Each row was made from one small tree. The marks that hang from a mark follow it in brackets, in the order of their numbers. Every link used is in the known rows. Write each row's tree.
In the rows, zero is written as 128.
Known rows:
K_963(K_177(K_458) K_753(K_120(K_22) K_449)): [ 88 109 128 104 145 141 118 119 103 133 138 146 141 141 159 149 162 140
 127 151 136 166 119]
K_177(K_458 K_963(K_753)): [ 84 150 149 124 171 109 105 118  92 102 148 124 141 148  98  93 108 103
 100  90 138 162 116]
K_449(K_753): [154 173 139 124 156 145 137 146 158 130  95 139 116 127  66 112 121 108
 132  78 104 106 127]
K_458(K_177(K_963(K_753(K_449)))): [ 97 161 139 118 135 127 118 126 130 120 145 139 158 149 129 100 166  64
 126 111 132 115 128]
K_120(K_753(K_449 K_963(K_177))): [133 171 130 120 120 133 141 151 126 188 114 155 140 100 143 167 126 103
 144 100 147 138 126]
K_224(K_120(K_22(K_460) K_753(K_449 K_963))): [168 124 129 147 145  99 171 164 157 209 111 252  98  65 137 150 159 132
 161 129 122 150 116]
K_315(K_449(K_753(K_120(K_22) K_963(K_177)))): [151 185 131 129 144 174 135 168 140 168 207 129 173 122 137 162 169 168
 126 141 131 154 133]
K_315(K_449(K_753(K_963))): [155 204 140 139 147 159 146 175 155 156 191 107 152 127  94 138 176 114
 117  92 122 124 133]
K_177(K_458 K_963): [ 96 137 157 123 178  97  96 116  98 103 110 131 143 130  50  98 122 124
 109  91 126 165 122]
K_458(K_177(K_963(K_753))): [105 182 145 123 151 114 113 129 121 105 155 143 150 123 116  85 103  83
 119  86 135 117 124]
K_963(K_177): [119 158 143 118 153 133 119 142 120 128  91 143 113  75 122 121 115 129
 132  76 125 140 122]
K_449(K_753(K_120(K_22) K_963)): [168 149 124 121 156 122 147 157 146 168 151 192 145 130 117 144 120 172
 134 112 112 121 131]
K_120(K_22): [147 162 141 121 163  80 146 153 127 142  82 204  97  91  70 112  83 159
 130  89 104 106 120]
K_20(K_22(K_460)): [158 143 151 144 151  86 136 131 163 140  99 159  74  38  83  79 145  94
 155  88 117 149 116]
K_224(K_120(K_22 K_753(K_449 K_963))): [159 129 125 133 148 102 175 166 144 209 118 235  94  88 124 165 124 142
 147 108 112 102 123]
K_224(K_120(K_22 K_753(K_963(K_177)))): [145 161 130 139 155 121 156 168 120 193 131 209 104  54 149 161  82 169
 140  92 134 130 119]
K_224(K_120): [137  99 141 131 173 125 141 152 142 138  93 188  60  58 119 117 131 123
 135  64  92 109 121]
K_963(K_177(K_458) K_753(K_120 K_449)): [ 84  92 131 104 140 162 106 112 109 120 140 114 136 132 173 147 177  95
 128 128 139 173 121]
K_177(K_458 K_963(K_753(K_120(K_22) K_449))): [ 93  95 136 109 159 108 115 108 100 130 148 173 153 174 115 122 144 127
 115 154 125 162 120]
K_315(K_449(K_753(K_120 K_963(K_177(K_458))))): [119 156 139 129 150 190 103 145 128 135 217  65 188 133 120 165 207 134
 116 126 145 191 136]
K_449(K_753(K_963)): [150 180 132 128 151 135 142 164 148 154 140 137 136 129 114 131 147 126
 127  73 121 121 130]
K_460(K_22): [148 155 143 124 183 109 141 124 157 116  87 168  87  60 101 115  47 115
 134  70 104 114 120]

Which tree is each row?
[173 139 131 114 160 133 143 142 157 142 104 196 120 127  70 125 100 153
 139 117  94 106 126]  K_449(K_753(K_120(K_22)))
[177 144 126 133 153 121 144 155 163 170 151 207 148 106 121 128 152 162
 148 134 123 170 124]  K_449(K_753(K_120(K_22(K_460)) K_963))
[155  93 126 123 142  92 146 150 146 182 131 236 136  86 147 143 189 151
 154 152 121 171 124]  K_753(K_120(K_22(K_460)) K_449 K_963)
[168 152 135 129 144 169 139 163 159 161 204 130 154 119 107 150 169 118
 125 111 114 131 136]  K_315(K_449(K_753(K_120 K_963)))
[166 111 131 131 156  79 143 154 136 168 138 242 127  59 135 127 130 168
 148 127 127 175 121]  K_753(K_120(K_22(K_460)) K_963)
[155 120 132 127 151 101 147 139 141 143 128 237 100  77 139 104  99 131
 142 133 121 160 110]  K_963(K_753(K_120(K_22(K_460))))
[164 129 127 118 149 146 137 150 152 157 153 160 140 121 127 142 138 131
 134  91 114 128 133]  K_449(K_753(K_120 K_963))
[ 93 112 137 111 155 150 102 117 100 107 149 120 129 108 155 133 122 116
 119 103 143 177 118]  K_963(K_177(K_458) K_753(K_120))
[101 135 138 114 144 128 130 127 120 136 129 148 126 154 146 105 150  78
 116 109 124 129 120]  K_177(K_963(K_753(K_449)))
[102 116 142 115 175  98 112 113  91 118 155 179 146 150  99 107  85 148
 108 130 129 166 116]  K_177(K_458 K_963(K_753(K_120(K_22))))
[113 179 133 122 138 104 132 143 100 178 122 155 163 127 101 177 130 152
 135 128 157 162 123]  K_120(K_22 K_753(K_449 K_963(K_177(K_458))))
[148 181 130 133 123 108 148 156 135 199 109 205 150  84 140 156 142 133
 158 144 156 180 117]  K_120(K_22(K_460) K_753(K_449 K_963(K_177)))
[161 175 129 123 134  79 169 161 132 201 110 220 126 111  89 160  91 138
 142 114 125 105 124]  K_120(K_22 K_753(K_449 K_963))
[125 113 122 109 137 122 136 150 118 179 140 188 148 103 184 168 173 171
 142 137 129 150 129]  K_753(K_120(K_22) K_449 K_963(K_177))
[147 161 122 119 149 154 134 156 134 164 156 159 160 124 153 153 137 180
 136 119 131 149 131]  K_449(K_753(K_120(K_22) K_963(K_177)))
[ 71 147 135 112 142 153 110 123 106 119 128  93 135 141 156 137 185  92
 121 111 146 165 119]  K_963(K_177(K_458) K_753(K_449))
[ 81 138 135 120 145 128 107 140 100 143 137  94 161 125 150 159 224 132
 124 106 152 181 130]  K_753(K_449 K_963(K_177(K_458)))
[118  94 125 107 131 148 123 143 123 168 143 151 144  93 196 166 190 130
 142 117 130 157 132]  K_753(K_120 K_449 K_963(K_177))
[133 141 141 131 152 102 116 123 135 118 161 216 161  99 124  82 109 119
 141 149 138 167 119]  K_458(K_177(K_963(K_753(K_120(K_22(K_460))))))
[163 165 136 119 136  90 162 145 143 177  61 224 106 111  44 142  68 119
 147 119 107  93 119]  K_120(K_22 K_753(K_449))
[ 99 106 127 109 150 117 114 136 100 158 148 153 167 123 153 173 197 176
 132 144 141 180 130]  K_753(K_120(K_22) K_449 K_963(K_177(K_458)))
[169 142 143 125 148 180 134 145 170 136 157 135 131 118  66 132 149 102
 129 116  96 117 131]  K_315(K_449(K_753(K_120)))
[172 139 139 136 166 100 166 154 144 170  78 247  64  62  69 133  39 144
 144  87  98  90 115]  K_224(K_120(K_22 K_753))
[116 135 131 117 157 169  99 132 120 133 166  93 174 136 137 156 179 145
 126 107 144 186 133]  K_449(K_753(K_120 K_963(K_177(K_458))))
[173 169 132 131 150 148 153 169 154 170 200 162 155 127  98 151 151 158
 123 132 111 123 133]  K_315(K_449(K_753(K_120(K_22) K_963)))
[ 92  88 130 109 145 139 102 128 107 147 150 121 162 113 166 172 216 136
 131 123 142 186 132]  K_753(K_120 K_449 K_963(K_177(K_458)))
